What can hang from each mark
J467: J55
J391: J55 J336 J348
J414: J838
J348: J391 J671 J838
J55: J391
J838: J336
J376: J391 J467
J671: J348

Known rows, with every way that one mark hangs from another
(J391 J336 (J348 J671 J838)): [ 1.05  2.19  0.47  3.61 -1.36  0.87 -0.41 -1.17 -1.52 -0.36  0.80 -0.79
 -1.81  2.37 -0.70  0.12  2.37 -2.00  0.24  1.86 -2.14 -0.48  0.76]
(J467 (J55 (J391 (J348 J671 (J838 J336))))): [-0.13  0.16  0.52 -1.13 -2.10 -1.49  2.23 -1.06  3.60  0.98 -1.75 -0.43
 -2.65  1.29 -1.54 -2.04 -0.49 -0.86 -0.07  0.34 -2.41 -1.21  0.07]
(J55 J391): [ 1.13 -2.77  0.33 -3.58 -0.07 -2.60 -0.05  0.97  1.14  0.83  0.82  0.03
 -0.84 -1.58  2.09 -0.55 -2.41  0.34  0.92 -1.93  3.08  1.37 -0.09]
(J467 (J55 (J391 (J348 J671 J838)))): [ 0.70  0.80  0.04  1.04 -0.73 -2.14  0.98 -2.60  1.12  3.41  0.31 -2.40
 -1.32  1.66 -0.41 -2.06  0.44 -0.46  0.07 -0.05 -0.46 -1.61  0.83]
(J414 J838): [-0.12 -2.52  1.60 -2.39  0.33 -0.67 -2.47 -1.08 -0.94 -0.84  0.92 -1.02
  2.10  0.15 -0.58  1.82 -2.84  0.58  0.97 -0.47  3.09  1.09  0.75]
(J376 (J467 (J55 J391))): [-1.16 -3.53 -1.11 -2.40  1.98 -1.53  2.06 -1.20 -0.68  1.16 -0.04 -0.39
  0.54 -3.50  0.73  1.07 -1.26  1.65 -0.87 -3.32  1.92  0.01 -0.76]
(J838 J336): [-0.19 -2.88  1.42 -4.10 -0.12  0.77 -0.36  1.41  1.88 -1.71 -0.92  2.09
  0.18 -0.77 -0.49  2.39 -1.74  0.02 -0.17  0.09  0.29  0.33 -0.05]
(J391 J55): [-0.69 -2.40 -0.90 -3.01  2.56  0.76 -2.90  2.30 -0.12  0.07  0.60  1.50
  2.97 -0.32  0.65  0.40 -1.03  0.55  1.73 -0.46  3.40 -0.35 -1.20]
(J376 (J391 J336) (J467 J55)): [-0.21 -0.99  0.06  1.30  3.14  1.75  3.22 -0.62 -3.75 -0.04  0.89 -2.22
 -0.09 -6.22  0.35  2.65  1.88  4.13 -1.50 -2.07 -0.30  0.26 -0.74]
(J671 (J348 (J391 J55))): [-1.27  0.49 -2.39 -4.21  1.46  0.43 -1.53  0.03  2.00 -0.99 -1.03  1.49
  4.15  0.69  0.65 -1.80 -2.59 -1.07 -0.79  0.25  3.44  0.98  1.84]
(J348 (J838 J336)): [-1.71 -1.60  0.56 -1.87 -1.04 -0.51 -1.22  1.51  1.19 -1.16 -1.70  2.70
  0.30  0.07 -0.42  0.66  1.16  1.43 -0.40  0.50 -0.79 -0.49 -0.69]
(J348 (J391 J336) J838): [ 0.51  0.88 -2.10  0.05 -1.76 -0.90  0.57 -0.63 -2.18 -0.89 -1.13  1.61
  1.69 -0.60  1.40  0.09  1.02  1.89 -0.06  0.72 -2.31 -0.27  0.17]
(J348 (J391 J55) J671 J838): [-0.80  1.47 -4.65 -2.41  0.74  0.64 -2.96  2.18  1.68  0.43  0.36  2.77
  3.76  2.58  2.14 -4.55 -0.81  1.50  1.64  2.33  0.36 -3.13 -0.65]
(J467 (J55 (J391 J336 (J348 J671 J838)))): [ 1.59  1.21 -0.59  2.07 -1.23 -1.43  3.02 -2.50 -0.54  1.15 -0.63 -2.79
 -3.38 -0.30 -1.17 -2.16  1.86 -1.00  1.10 -0.04 -1.94 -1.16  1.05]
(J391 J348): [ 0.45 -0.52  3.00  1.37 -0.61 -0.35 -0.93 -1.82 -1.04  0.86  1.08 -0.60
  0.82  1.25 -0.39  3.88 -1.23 -1.77 -0.97 -0.23  1.09  1.79  0.09]
(J467 J55): [ 0.08 -2.44  0.44 -3.08  1.60  0.85  0.16 -2.76 -1.20  2.12  0.43 -1.07
  2.65 -1.18 -0.64  3.13 -1.03  1.51 -0.58 -0.07  1.58 -2.13  0.98]
(J391 J336 J348): [ 1.50 -0.22  2.55  2.34 -0.86  0.51  0.82 -1.71 -2.73 -1.27  0.34 -1.26
 -1.25 -0.03 -1.21  3.99 -0.25 -2.36 -0.29 -0.36 -0.81  2.25  0.49]
(J376 (J391 J55 J336 (J348 J838)) J467): [-2.06  2.00 -0.38  7.16  1.97 -0.33 -1.00  3.10 -3.32 -1.55  0.26 -0.21
 -0.29 -2.57  0.15 -0.38  3.88  2.09 -0.22 -2.66 -0.40  2.17 -3.26]
(J391 J55 J336): [ 0.24 -2.18 -1.27 -1.26  2.43  1.73 -1.78  2.20 -1.93 -1.87 -0.11  1.22
  0.69 -2.40 -0.58  0.37  0.31  0.42  2.78 -0.50  1.85  0.17 -0.47]
(J348 (J391 J55) J671 (J838 J336)): [-1.54  0.69 -4.13 -4.06 -0.61  1.31 -1.93  3.57  3.85 -1.72 -1.70  4.64
  2.40  1.94  0.75 -4.30 -1.14  1.04  1.56  2.28 -1.65 -2.66 -0.81]

Rows
[-1.41  0.42  2.57  1.79 -2.56 -1.37 -0.74  0.11  0.87 -1.10 -1.61  1.27
 -0.32  1.80 -1.94  2.33  0.61 -0.86 -1.30  0.23 -1.80  1.34 -0.84] : (J391 (J348 (J838 J336)))
[-1.21  0.49  2.39  3.71  1.50  0.62  2.22 -2.62 -2.22  2.16  1.90 -2.76
  1.29 -2.31  0.32  4.11  0.26  2.30 -3.41 -2.36  0.37  1.70 -1.16] : (J376 (J391 J348) (J467 J55))
[-2.78 -0.12  1.30 -2.84 -0.35 -0.07 -1.07  0.22  3.17 -1.74 -2.37  1.52
 -0.05  0.70 -1.31 -0.79  1.23 -0.92 -2.78  0.70  0.59  0.53  1.80] : (J671 (J348 (J838 J336)))
[ 2.14 -1.54  1.85  0.78 -0.78 -1.84  3.38 -3.35 -1.73  0.25 -1.21 -3.02
 -2.66 -2.37 -1.81  2.09 -0.60 -1.24  0.52 -2.33 -0.37  1.77  1.05] : (J467 (J55 (J391 J336 J348)))
[-0.89 -1.28  1.49 -0.01 -2.37 -3.58  2.03 -1.65  2.03  0.30 -2.52 -0.01
 -1.48 -0.32 -2.15  0.17  0.24  0.21 -0.38 -1.69 -2.04  0.66 -0.63] : (J467 (J55 (J391 (J348 (J838 J336)))))
[ 1.95  3.98  1.69  4.76 -0.47  0.58  0.72  0.92 -1.17  1.03  1.66 -2.19
 -3.16  0.13  1.26 -1.01  2.98  0.59 -0.60  1.39 -1.20  0.22 -0.17] : (J376 (J391 J336 (J348 J671 J838)))
[-0.87  0.85  2.74  4.33  0.93  0.14  0.19  0.43 -1.56  0.66  2.43 -1.10
  0.32 -1.67  1.60  3.23  0.26  1.25 -3.07 -2.55  1.12  3.55 -1.64] : (J376 (J391 J348) J467)
[ 2.39  0.40  1.37 -0.35 -1.06 -0.80  0.27 -0.12  2.41  1.41  1.62 -1.41
 -2.89  1.92  1.13 -0.89 -2.94 -3.14  0.55 -0.11  1.66  1.25  0.86] : (J55 (J391 (J348 J671)))
[-3.59  0.70 -2.26 -4.22 -0.58 -0.15 -1.86  1.52  4.01 -2.81 -3.76  4.00
  3.16  1.17 -0.78 -3.50 -0.40 -0.22 -1.18  0.75  0.34  0.59  0.95] : (J671 (J348 (J391 J55) (J838 J336)))
[ 0.03  1.95  0.93  2.21 -0.74  0.41 -1.60 -0.77  0.33  1.69  1.56 -0.66
  0.10  4.15  0.05  0.18  1.07 -1.49 -0.95  1.78 -0.16 -1.14  0.44] : (J391 (J348 J671 J838))
[ 1.90  1.53  0.09  2.78 -1.85 -1.65  1.29  0.15 -0.13  0.12  0.25 -1.19
 -4.59  0.72  0.56 -2.62  1.30 -2.23  1.24 -0.16 -1.19  0.52  0.51] : (J55 (J391 J336 (J348 J671 J838)))
[ 1.43  0.63 -0.50  0.93  1.19  3.03 -1.18  1.01 -0.88 -1.41  1.13 -0.29
 -1.06  1.40 -1.37 -0.37 -0.40 -3.17  2.63  1.32  0.31  0.22 -0.06] : (J391 J55 J336 (J348 J671))
[ 1.15 -1.82  1.96 -0.61 -0.70 -2.68  1.77 -3.45  0.05  2.20  0.10 -2.64
 -0.69 -0.81 -0.55  1.59 -2.27 -1.28 -0.43 -2.23  1.20  1.18  0.60] : (J467 (J55 (J391 J348)))
[-0.08  2.06 -1.52  3.13  0.85  1.46 -1.60  1.56 -1.36 -0.96  0.15  0.10
 -0.65  2.19 -1.30 -1.77  2.30 -2.14  1.96  1.42 -0.69 -1.16 -0.59] : (J391 J55 J336 (J348 J671 J838))
[-1.13 -1.24  0.35  0.07  3.26  0.66  1.46 -0.75 -2.05  1.83  2.02 -1.49
  1.89 -4.43  0.98  2.42  0.68  4.82 -2.09 -2.17  1.20 -0.31 -0.83] : (J376 J391 (J467 J55))
[-1.43  3.46  0.70  5.45  0.87  0.67 -0.49  0.98 -0.43  1.58  2.86 -1.02
 -0.90  0.87  2.40 -0.77  2.48  1.69 -2.49 -0.26 -0.29  0.42 -1.70] : (J376 (J391 (J348 J671 J838)) J467)
[ 0.05  0.60 -0.44  0.18  1.36  2.57 -2.78  0.91  0.91  0.67  1.30  0.18
  1.15  3.18 -0.28 -0.61 -1.76 -3.13  1.54  1.24  2.30 -0.86 -0.26] : (J391 J55 (J348 J671))
[ 2.09 -2.93 -0.46 -3.03  0.77 -1.06  3.38 -1.39 -1.51  0.46 -0.90 -2.04
 -1.97 -4.18 -0.35  0.69 -0.88  1.00  1.23 -1.78  0.24  0.02  1.24] : (J467 (J55 (J391 J336)))
[-0.77  1.57  1.36  0.90 -2.13  1.03 -0.87  0.61  2.53 -0.85 -0.41  1.02
 -1.51  3.48 -1.25  0.07  0.49 -1.85 -0.55  2.36 -2.12 -0.79  0.02] : (J391 (J348 J671 (J838 J336)))
[ 2.85  0.75 -2.47 -2.77 -0.73  2.41  1.60 -0.18 -0.24 -1.18  0.40  0.99
  0.10  0.09  1.69 -0.58 -2.11 -0.54  0.81  2.32 -1.40 -1.33  1.50] : (J348 (J391 J336) J671)
[-0.75 -0.27 -0.42 -2.93 -0.43  1.54 -1.31  2.53  2.85 -0.63 -0.41  2.34
 -0.77  1.58 -0.10 -1.59  0.76  0.53  0.58  2.67 -0.93 -2.64  0.00] : (J348 J671 (J838 J336))
[ 1.40  2.13 -3.30 -0.79 -1.28  1.20  0.71  0.03 -0.67 -0.75  0.12  1.04
  0.39  0.93  1.70 -2.18  0.85  1.08  0.56  2.32 -2.89 -1.97  0.81] : (J348 (J391 J336) J671 J838)
[-0.64  0.38 -3.85 -0.41  0.05 -0.32 -1.70  1.87 -1.73 -1.62 -1.56  2.84
  2.95 -0.66  0.67 -2.06  1.24  1.96  1.82  0.31 -1.29 -0.56 -1.01] : (J348 (J391 J55 J336) J838)
